What can hang from each mark:
kadetem: lume mineda nono
tazaz: gebemip getu
lume: kadetem vinog
vinog: lume
gebemip: nono
nono: gebemip kadetem vonon
getu: tazaz
vonon: nono

Known rows, with every way that one mark hangs from another:
vonon{nono}: [-1.285 -1.392 1.457 -2.302 1.355 -0.930 0.922 1.492 -0.178 -2.575 -0.996 -0.314 2.043 -2.111 -3.678 0.949 1.776 1.930 2.019 0.546 0.923 -0.553]
nono{gebemip kadetem{lume mineda}}: [-1.715 -3.289 2.749 -3.424 1.786 1.286 -0.774 -1.131 -1.652 -0.542 -0.151 -1.674 3.946 -0.204 -2.336 0.792 3.459 0.299 -0.281 -1.407 2.377 -2.692]
tazaz{getu}: [-1.634 -1.752 1.253 -2.223 1.613 -0.630 1.835 1.867 0.333 -2.259 0.314 -0.887 0.640 -1.855 -3.007 1.155 3.152 0.945 2.582 1.678 0.142 -0.374]
vinog{lume{kadetem{mineda nono{gebemip vonon}}}}: [-1.361 -2.822 3.489 -3.442 1.307 0.511 -0.433 1.158 -1.297 0.471 -1.107 -1.234 4.170 0.546 -4.767 -1.209 0.370 -0.366 1.525 -1.814 5.414 -3.763]
lume{kadetem{mineda nono{gebemip}} vinog}: [-3.641 -2.526 2.131 -3.609 2.235 -0.660 1.122 1.096 -0.804 -0.879 0.739 -3.182 5.072 -0.558 -4.381 -2.262 2.702 -0.024 1.360 -0.265 4.038 -3.817]
vinog{lume{kadetem{mineda nono}}}: [-2.093 -1.895 2.830 -2.910 1.097 -0.965 2.169 1.262 -0.690 -1.673 -0.699 -2.172 4.100 -0.170 -3.426 -1.637 1.561 -0.510 1.409 -1.244 4.475 -3.233]
nono{gebemip kadetem{lume mineda} vonon}: [-0.971 -3.334 2.784 -2.960 2.048 2.620 -2.154 -1.239 -2.355 0.649 -0.797 -0.734 4.245 -0.141 -2.971 1.658 2.457 0.186 0.119 -1.613 2.570 -2.948]
kadetem{mineda nono{vonon}}: [-1.700 -2.095 2.146 -2.116 1.532 -0.251 -0.048 0.074 -1.048 -0.693 -1.437 -1.019 4.219 -0.695 -3.768 2.092 1.440 -0.670 1.632 0.299 2.609 -1.952]
nono{kadetem{lume mineda} vonon}: [-1.036 -2.592 2.362 -1.867 1.766 2.623 -0.935 -1.173 -2.455 -0.313 -1.112 -0.614 4.659 -0.677 -2.263 2.312 2.513 0.009 0.277 -1.071 1.938 -2.633]
vonon{nono{gebemip kadetem{lume}}}: [-1.842 -2.482 2.687 -3.497 2.067 1.246 -1.182 -0.039 -0.999 -1.334 -0.698 0.080 3.548 -1.355 -3.379 -0.529 1.969 2.620 0.897 -1.857 1.399 -2.122]
tazaz{gebemip{nono} getu}: [-1.747 -1.676 1.590 -0.021 1.772 -1.309 2.633 2.346 0.669 -1.930 1.013 0.391 0.130 -1.441 -3.846 0.711 4.693 1.404 2.442 0.559 0.843 -0.824]
kadetem{lume nono{gebemip vonon}}: [-1.877 -2.681 3.672 -3.138 1.398 1.694 -1.947 -0.301 -1.018 -0.224 -0.891 -0.210 3.565 -0.499 -4.943 0.687 0.733 0.334 1.271 -1.336 2.027 -2.179]
gebemip{nono{kadetem{lume} vonon}}: [-0.698 -2.364 3.172 -0.305 2.024 3.442 -1.092 -0.107 -1.806 -0.959 -1.024 1.360 3.450 -1.085 -2.802 1.539 1.675 2.000 1.815 -1.604 0.940 -2.073]
kadetem{lume{vinog} mineda nono{gebemip vonon}}: [-2.950 -3.323 2.905 -4.385 2.569 1.657 -0.571 -0.628 -1.730 0.081 0.050 -1.938 5.181 0.192 -4.554 -0.083 1.952 -0.634 0.202 -1.460 3.020 -3.473]
getu{tazaz{gebemip{nono{vonon}}}}: [-0.105 -1.736 1.975 1.262 1.159 1.083 0.625 2.399 -1.118 -1.225 0.095 1.168 0.004 -2.030 -4.731 3.630 3.742 1.772 2.905 0.610 1.438 -1.051]
lume{kadetem{mineda nono{vonon}} vinog}: [-2.945 -1.827 1.627 -2.017 2.300 0.672 0.941 1.034 -1.697 -0.689 -0.244 -2.153 5.752 -0.914 -4.339 -0.797 1.668 -0.157 1.935 0.031 3.564 -3.924]
lume{kadetem{mineda nono} vinog}: [-3.700 -1.696 1.550 -2.504 2.058 -0.700 2.361 1.060 -0.881 -1.948 0.496 -3.091 5.472 -1.009 -3.613 -1.739 2.799 -0.103 1.495 0.113 3.426 -3.590]
nono{gebemip kadetem{lume{vinog} mineda} vonon}: [-1.761 -3.237 2.431 -3.567 3.127 3.470 -1.198 -0.613 -2.788 0.350 0.130 -1.683 5.220 0.105 -2.860 0.446 2.618 0.490 0.273 -1.575 2.345 -3.651]
nono{vonon}: [-0.129 -1.629 1.961 -1.096 1.291 1.332 -0.452 1.156 -1.193 -1.289 -0.995 -0.172 1.917 -1.397 -3.614 2.873 1.012 0.768 2.393 1.109 0.869 -0.772]
getu{tazaz{gebemip{nono{kadetem vonon}}}}: [-0.298 -1.683 1.933 1.816 2.329 2.051 0.118 2.154 -1.424 -0.827 -0.078 1.511 1.395 -2.133 -3.453 3.110 3.625 2.566 3.392 0.046 1.259 -1.664]
gebemip{nono{kadetem{lume mineda}}}: [-1.688 -2.840 2.800 -1.596 1.968 1.388 0.604 -0.887 -1.410 -1.559 -0.478 -0.285 3.926 -0.702 -1.910 0.763 3.935 0.854 0.155 -1.627 1.929 -2.427]

Rows:
[-3.799 -3.136 2.754 -4.857 2.351 0.222 0.782 -0.441 -0.967 -1.126 0.705 -2.816 4.923 0.031 -3.877 -1.036 3.068 -0.611 -0.026 -1.408 2.864 -3.119]  kadetem{lume{vinog} mineda nono{gebemip}}
[-2.658 -1.948 2.357 -2.430 2.500 1.467 -0.581 1.834 -1.185 -0.295 0.276 -1.380 4.608 -0.843 -5.270 -1.544 0.579 1.129 2.882 -0.313 3.139 -3.610]  lume{kadetem{nono{gebemip vonon}} vinog}
[-2.772 -2.595 3.070 -3.674 2.588 2.462 -0.939 0.329 -1.327 -0.599 0.142 -1.133 4.360 -0.326 -4.782 -0.384 0.781 0.476 1.441 -1.260 1.828 -2.885]  kadetem{lume{vinog} nono{gebemip vonon}}
[-2.668 -2.391 1.683 -3.028 2.879 2.061 1.409 -0.391 -2.098 -1.888 0.430 -2.432 5.179 -0.619 -1.497 -0.003 3.668 0.254 0.150 -0.830 1.432 -2.999]  nono{kadetem{lume{vinog} mineda}}
[-1.764 -2.886 2.305 -1.620 3.113 3.510 0.215 -0.265 -2.566 -0.615 -0.073 -0.472 5.160 -0.396 -2.334 0.563 3.063 1.034 0.529 -1.807 1.850 -3.290]  gebemip{nono{kadetem{lume{vinog} mineda} vonon}}
[-0.342 -2.307 2.302 -1.588 2.470 2.363 -2.136 0.758 -1.543 0.094 -0.856 -0.016 3.182 -0.931 -3.030 1.966 0.724 1.678 2.684 -0.027 1.418 -1.799]  nono{gebemip kadetem vonon}
[-0.822 -2.999 2.842 -1.088 2.009 2.729 -0.801 -0.968 -2.175 -0.362 -1.073 0.411 4.285 -0.597 -2.584 1.798 2.902 0.804 0.545 -1.838 2.200 -2.716]  gebemip{nono{kadetem{lume mineda} vonon}}
[-0.355 -1.841 2.288 0.250 2.540 2.280 -0.806 1.033 -1.385 -0.955 -1.093 1.317 3.304 -1.356 -2.596 2.065 1.230 2.279 3.038 -0.290 0.895 -1.481]  gebemip{nono{kadetem vonon}}
[-1.517 -2.347 1.525 0.300 2.936 0.317 1.009 1.013 -0.832 0.057 0.102 0.616 2.728 -0.749 -2.918 1.447 4.545 1.182 1.927 -0.609 1.960 -2.287]  tazaz{gebemip{nono{kadetem{mineda} vonon}} getu}
[-3.052 -2.291 1.459 -3.637 2.986 1.072 1.362 -0.213 -1.782 -2.053 -0.166 -1.631 5.537 -1.164 -2.182 -0.848 3.355 1.520 0.072 -1.568 1.762 -3.109]  vonon{nono{kadetem{lume{vinog} mineda}}}
[-1.824 -1.275 2.973 -2.170 0.966 -0.274 1.842 2.159 -0.187 -2.277 -0.592 -1.341 3.337 -0.723 -3.883 -1.853 0.527 0.688 2.699 -0.953 3.334 -2.687]  vinog{lume{kadetem{nono}}}
[-0.730 -2.742 3.038 -2.319 1.961 3.509 -2.557 -0.337 -1.899 0.134 -0.734 0.115 3.509 -0.620 -3.261 1.392 1.246 1.340 1.291 -1.417 1.459 -2.392]  nono{gebemip kadetem{lume} vonon}
[-1.620 -2.696 2.487 -2.890 3.127 4.182 -1.518 0.354 -2.343 -0.191 0.311 -0.725 4.317 -0.516 -3.165 0.185 1.447 1.553 1.414 -1.273 1.292 -2.999]  nono{gebemip kadetem{lume{vinog}} vonon}
[-2.071 -2.688 3.385 -3.876 1.242 -0.885 0.962 1.320 -0.575 -0.630 -0.322 -2.256 3.819 0.366 -4.219 -2.098 1.526 -0.310 1.303 -1.738 5.204 -3.552]  vinog{lume{kadetem{mineda nono{gebemip}}}}
[-0.910 -1.783 1.728 0.382 2.011 -0.033 1.248 2.109 -0.074 -0.783 0.400 1.136 0.433 -1.279 -4.432 1.574 3.619 1.447 2.757 0.302 0.912 -1.041]  tazaz{gebemip{nono{vonon}} getu}
[-2.240 -3.354 3.374 -3.822 1.337 0.973 -1.607 -1.200 -1.333 0.321 -0.883 -1.018 4.386 0.034 -4.577 1.078 1.853 -0.891 0.115 -1.578 3.200 -2.854]  kadetem{lume mineda nono{gebemip vonon}}
[-2.261 -2.215 1.345 -0.208 2.910 -1.066 2.344 1.156 -0.030 -1.069 0.830 -0.314 2.404 -0.907 -2.231 0.582 5.621 1.155 1.599 -0.402 1.768 -2.009]  tazaz{gebemip{nono{kadetem{mineda}}} getu}
[-1.763 -2.535 1.753 -2.440 2.901 3.483 -0.004 -0.575 -2.854 -0.678 -0.205 -1.505 5.535 -0.455 -2.165 0.910 2.594 0.253 0.449 -1.034 1.650 -3.191]  nono{kadetem{lume{vinog} mineda} vonon}
[-1.859 -2.051 3.021 -1.840 1.315 0.755 -1.502 1.120 -0.750 0.023 -0.816 -0.374 3.798 -0.982 -5.399 -0.409 0.422 0.941 2.736 -0.361 3.366 -3.131]  lume{kadetem{nono{gebemip vonon}}}
[-2.063 -2.642 2.796 -2.597 1.286 -0.103 -1.228 0.260 -1.174 0.571 -0.810 -1.300 4.582 -0.527 -5.111 -0.092 1.426 -0.252 1.467 -0.701 4.567 -3.606]  lume{kadetem{mineda nono{gebemip vonon}}}
